Each row comes from the steps of one walk. Every step used is in the known rows, and no mark comes twice. Write the walk behind each row, first mark first.
Known rows:
runo/rusiv/dolel/nedum/rular/kikoba: [ -3 -20  17  15 -29 -38  15 -18  29  -9   0  -9  -7  12 -15  23  -1  10
 -26 -39   5   6   3  33  26 -15  11 -37  -2  28 -30  -5]
rusi/rusiv/begod/kikoba/dolel: [  3  -1 -15  17  15  -8 -15 -18 -10 -25  13 -23   9   6  14  24  17  11
  22   2   3   2  -1  11 -27   5  -1  13   9  -6  35 -21]
runo/rusiv/rusi/kikoba/dolel/nedum: [ 15   9  18  -1  30 -15 -21   9  19 -28  14  -9  -9  -9 -14   0  31  27
  -7 -40   6 -25 -19  -7  -8  -9 -21 -21  22 -19  34  -5]
runo/rusiv: [  6  -9  10   9   0 -29  18   2   4 -28  -3   6   5 -27   9 -41 -11 -30
 -25 -20  -2   6   6 -26  -4   3   1 -35  -3  22  21  15]
rular/nedum/rusi/kikoba/dolel/rusiv: [-12   5 -26  16  13  57  26 -13   0  30  -2  15   2   0   1  -9  -4 -15
   1  -3 -12  -1  -1  10  20  17  15  28  -1 -20 -12   1]
begod/rusiv/dolel/nedum: [-28 -12   0 -30  -2 -30   4  12   5  -7   1 -17 -21   6  -6  22  -5 -10
   4  -3  -7   1  -7   0   8 -26 -23 -23  10   0  -9   2]
kikoba/dolel/nedum/rusi: [-11   8  -4  -7 -13  -1 -13  22  16  38  -1  22  -3   3 -14  -2  -5 -21
 -17 -11  -8 -10   9 -28   8   3   0   3  28 -24   3  -4]
begod/rusiv/nedum/rular/kikoba: [  6 -29   5 -33 -18  13  14 -30  20   1 -36  -3  10  12   6  -1   7  21
   8   8  -1  28   6  42  21   1   0  14 -11  31 -48  23]
nedum/rular: [  8  -6  -2   0 -35  -9  12  -4   3  12 -31  14   5  -9  -9 -31 -17 -22
  -8  13  -4  22   6 -17   6   3  10 -18 -12  18  -9  33]
kikoba/dolel: [ 11   5 -14  -8 -15 -24 -10   6   1 -11 -23  15  -7 -19   2 -14  -4 -27
   0 -14 -13  -7   6 -42  -4  -8   4  -2  22 -17  33   6]
rular/kikoba/dolel/rusiv/runo: [ 15 -15  -2 -29 -18 -24  21 -12  -2  -6  -6   2   8  -1  12  40 -16 -24
  10 -35 -13 -31   7  19  25 -32   6   9  41  -3  -5 -25]
dolel/rusiv/nedum/rular: [  0  -3  -1  -6 -32  10   1  -7  19  45 -16  -5  -2  10 -11  -8 -10  -2
 -16  28 -15   1  -6  19  18 -18   2 -28 -10   4 -34  31]
rusi/kikoba: [ 18   9   1 -14  11  -4  26 -10  -7 -42 -18   3  -9 -39  -5 -22   2 -11
  21   7   9  -5 -11 -32  13  -1  -1 -13 -22  14  21  24]
nedum/kikoba: [  5  -1  24 -12 -14 -11  21   3  -8 -14 -27   1   6 -25  11 -13 -11 -29
  -6  14  -2  12  17 -17   9   0   6   8 -42  18  -6   3]
dolel/nedum: [  4   6   5 -18 -13 -27  28  19  16  14  -7   6 -13 -21 -28  -1  -6 -26
  -4 -11   5 -15   0 -35  22 -23 -14 -44  16   8   3  23]
rular/rusiv/nedum/kikoba/dolel: [  5   6  10  -9   0   6 -14  -8  -6  -7 -31  -3  -7   6  20  26  17  28
  -4  11  -5   7  17   4  -1  -7   0  45 -28  -5 -18 -13]
kikoba/rusi/nedum/rular/rusiv/runo: [  0   6  -3  16   0   7 -15   5 -37  17   6  29   3  27 -12   6 -17  43
  11  14  14  18  -1  14 -19  28  -6  23   7  18 -32   4]
rusi/kikoba/dolel/rusiv/nedum: [ 13  17  -9 -15  14  15 -24 -11  19 -13  -8 -16 -14 -12  -4   4  18   8
  11   4 -15 -35 -26   2  15 -19 -10  -5   1 -31  14   6]
rusi/kikoba/dolel/nedum/rular: [  8  16   7   0 -15   0 -25  -6  35   5 -23   2  -1  -9 -37 -15  14   4
   0 -17  -6  -6 -17  -9  16   6 -13 -20   1 -22  10  14]
rusiv/rusi/kikoba/dolel: [ 25  12  -9 -19  19  -8 -13  -1 -17 -36 -15   3 -13 -11   3   1  22  21
  29  -1   6 -16 -12 -22 -10 -15   1  17  12 -21  32   4]
rusiv/nedum/rular: [ 13   3 -12  -6 -24  -5 -14   4  11  16 -31  10 -10   3 -15 -11   0  19
  -2  29  -5   8   1   1   2  -8   7 -16 -18  16 -26  35]
runo/rusiv/begod: [ 10 -11  -6  21   1 -40   5   0   8 -33  10  -5   3 -16   6 -11   6   1
 -17   0  14  -4  15  -3  -9 -21   4 -32   1  29  18   2]
rusi/kikoba/dolel: [ 19  14  -8  -7  10  -5 -11  -9   0 -45 -23   4 -11 -31  -2 -19   9  -8
  18 -12  -4 -12 -11 -35  -2   2  -1   4  -1 -18  39   6]
kikoba/rusi/rusiv: [ -1  10   5  14  31  12  12  26 -23  -7  14   9  -4  -7 -11 -24  -6  -1
   8  12  15   5  -9 -15  -9  29   9  -1  24  -5  22  14]
begod/kikoba/dolel/nedum/rusi: [-17  -9   5 -23 -16  12 -10  10  16  34  15   5  20   9  10  -1  -9 -30
  -6 -28 -13  -3   7 -22 -11  16  -6  11   9 -19   7 -15]
runo/rusiv/dolel/nedum/kikoba: [-16  -5  34  11  -3 -39  -4  14  11 -23  10 -23 -13  -5   0  17  -2  -2
 -35 -14  -5  -1   3  10   2 -15  -5 -26 -36  13 -13 -25]

Which walk is each row?
[ -8   5 -34  -1  24  44  12  -1 -18  15   7  13   8  12   6  22 -14   5
  17   2  -9 -20   0  29   4   6   9  36   8 -10 -23 -17]	rular/nedum/rusi/kikoba/dolel/rusiv/runo
[ -6 -25  -2 -16 -20  -8  28 -17   8   5  26 -31  20  -2  22  18 -11 -31
   4   4  -2  -6   7  13   4 -34  -5 -25  -8  15   5  -6]	dolel/rusiv/begod/kikoba
[ 13  -2  -3   1  11 -20  -7  11  11 -26  -2  -1 -11 -15   6 -20   5   9
 -18  -2  -1 -11  -3 -11 -10  -9  -3 -31  -8  22   6  22]	runo/rusiv/nedum
[  0 -30   5   6   8 -12 -14  20  12 -32  51 -16  27   0  29 -16  -4  -2
 -13 -18  11   2  12   7 -43   6  -2 -16   6  22  28 -18]	runo/rusiv/begod/kikoba/rusi
[-38  -7   5 -25  26  15   2  -3  -5 -16   8 -15  -8  12  -2   5   4  13
  16  15   5   3 -15  16   8   0 -13  11 -20  -2 -20  -6]	begod/rusiv/dolel/nedum/rusi/kikoba
[ -6  13  29  23  30   8  -6  37   6   8  31 -18   1   9 -29  29  19  38
  -5  28  30  -5   8  34   7   2  -7   5   6  -1  -8 -28]	dolel/nedum/kikoba/rusi/rusiv/begod
[-11   9 -10  18  33  -8  -9  28 -35 -23  20  -3 -28  12  -8   8  -6  17
  15  23  13  -2 -14   0 -16   9  16   4  17 -10  16  -6]	kikoba/rusi/rusiv/dolel
[  9  20 -11  15  10   5 -12  21 -13  -2   9  27 -16 -12 -11 -31  -9  -1
   8  -3   6  -2  -9 -35  -8  23  -1  -5  12  -2  15  10]	kikoba/rusi/nedum
[-14  -2 -43  39  26  43   5 -17 -19  17  24   1  16  31  17  34   9  25
  18  14   5  17  17  37 -27  30  21  49   2   4  -6 -26]	rular/nedum/rusi/rusiv/begod/kikoba/dolel
[ -6   3 -13  10   9  22 -12 -18   7   4  15  -9   9   4   6   6  13   6
   2  20   5 -19   6  19  11 -16   8  24   3 -24   7 -22]	nedum/rusi/kikoba/dolel/rusiv/begod
[  2  12 -37  14  20  41  12  -6 -10  -3 -17  29  -4  -6   0 -11   4   5
  15   3   0   3   7 -10   3  26  20  41 -10  -6  -2   3]	rular/nedum/rusi/kikoba/dolel
[ -5 -22  18  15 -20 -23  -6  16  31  -4  24  -2  -2  22 -17  13  -4  24
 -29 -38  10   6   6  35  11   2  16 -27  20  15 -23 -16]	runo/rusiv/dolel/nedum/rular/kikoba/rusi
[  4 -21  -8 -15  -2  -8  -7  25   3 -17  34  -8  14   1  19   5  -6  -2
  15   4  12  -3  13  -7 -28  -9   5   0   8  14  19 -10]	rusiv/begod/kikoba/rusi
[-38 -14  32 -29   7  -2 -22  41   6  -2  17 -20  -4  17   4  16  -5   2
  -9   5  -7  10   4  25  -5   0 -16  14  -4 -12 -21 -29]	begod/rusiv/dolel/nedum/kikoba/rusi
[ 12  -6  12  -8   1  14  29 -32 -28  -4 -22   1   2  12  -2   4  14  40
  20  25  27  27  -4   8   6   1   3  15 -25  20 -22  27]	nedum/rular/rusiv/rusi/kikoba
[-20   3   6 -11  27  16 -15  10 -20  20  32  -5  21  29   4  36 -10   8
  18 -14  -4 -12 -12  18 -31  27 -12  24  18 -13   0 -32]	begod/kikoba/dolel/nedum/rusi/rusiv/runo
[  0  -8 -13   1 -18 -20  25  -4   8  11  11 -15   0  -8  -2  14  -7 -21
  -5  22   7 -15  11   4  20 -45   1 -30  12  10  -1   3]	dolel/rusiv/begod
[ -1   5  31 -16 -16 -13  21  16  16   9 -15  -2  -3 -21 -16   5  -5 -23
 -15   0  -1   0  12 -12  23 -11 -12 -16 -26  11 -15   0]	dolel/nedum/kikoba
[  4   1  -6 -19  -7  -1  15   2  11  19  -4  -6 -14  -8  -1   4  -6 -11
  -5  18  -9 -22  -8  -1  19 -32  -4 -31   2   2 -13  24]	dolel/rusiv/nedum
[ 11   5   1  28 -40  11   6 -50  18  33 -21  13   3   5 -11  -5  -4 -14
  -8 -33 -18  14  -8  24  39  14   6   4  13 -11 -18  -6]	rusi/nedum/rular/kikoba/dolel/rusiv
[  7   6  12  -7 -16 -10 -16   5   0 -15 -29   4   4 -17  13  -8  -1 -27
  -9  -4 -16   6  17 -20  -2   3   6  24 -19 -11  11 -17]	nedum/kikoba/dolel
[ -2 -19   6 -31 -19   0   1  -4  -6  26  15 -15  14  13  28  15  -5 -31
   3 -24 -20  -6  -5  -2 -15 -19  -4   3  24 -24  20 -11]	begod/kikoba/dolel/rusiv/rusi
[ -3  -2  -4  -7 -22  -8   5  -2  11  21 -10   0   2 -11   5 -11 -13 -49
 -16 -20 -24 -10  -2 -21  13 -16  -3 -14  27 -27  22   2]	kikoba/dolel/rusiv
[-11   3 -15  -9  -7  23 -24   8   9  46   3   7   1  18  11  -1  -4  -8
 -17  14 -20 -18   5   3   6 -11  11  18  17 -29 -13  -1]	kikoba/dolel/rusiv/nedum/rusi
[ -3  21  16  22 -14  13 -16 -19   2  18 -13  -2   4 -11   5 -10  -4 -28
 -14  -8 -25   6  -6   2  13  13 -11  17 -18 -27   1 -23]	rusi/nedum/kikoba/dolel/rusiv
[-13   8   0  18  23  22  29  -6 -37  11  -4  13   3   2   1 -22  -9  -7
   1  31  13  17   1 -10   0  33  17  13  -8   8  -5  13]	nedum/rusi/rusiv
[ 10  12 -10   8   9  -3  30 -19 -47   6  -7  20 -25   7  -2  21  12  32
  19   9  24  15  -4 -22  -1  -2  -7  12   1  17 -11  18]	rular/rusiv/rusi/nedum
[ -1   2   3  -7  38  31 -13  20 -12  -7  29 -13   3  13  10   0   1  28
  23  12   6  -4 -21   9 -31  27  -1   7   0   1  11   7]	begod/kikoba/rusi/rusiv/nedum
[ 12   3   3  38  -4  -6 -17 -14 -12   8  -3  16  -1  12  -9 -31   5  26
 -16  -1   5  28 -12   9 -21  24  -6 -18  -9  21 -10  19]	runo/rusiv/rusi/nedum/rular
[-15 -25  12  -3 -26   9   3   5  22  39  35 -12  26  36  -8  31   1  28
  -5  -3  22  19  14  27  -9  -1 -11  -6   9  15 -25  -5]	dolel/nedum/rular/rusiv/begod/kikoba/rusi
[  3  -7  -6  12  21  -4  21 -20 -17 -27  19 -25  11  -2  10  20   8   8
  26  20  18   8  -2  14 -16   2   0  -7 -13  23  16  -4]	rusi/rusiv/begod/kikoba
[ 13  16  20  31  16  -4 -43  -2 -15 -18  -1   8   1   2  15 -12  17  22
 -19 -20  -8  14  -1   5 -28  23  -9  29 -17  -7  10 -30]	runo/rusiv/rusi/nedum/kikoba/dolel
[  3  12 -10  -1  14  22 -12  -9  -9 -18 -15  18   3 -13   8 -28   3  -7
  10   4   0  -5   1 -26  -4  22  13  33 -12 -18  18  -1]	nedum/rusi/kikoba/dolel
[ 10  17  -8  25 -24  -2  -5 -18  -6  14 -25  23  -7  -5 -22 -33  -9  -3
   2  11  -2  24 -10 -16   6  25  -2 -16 -22  15 -12  32]	rusi/nedum/rular
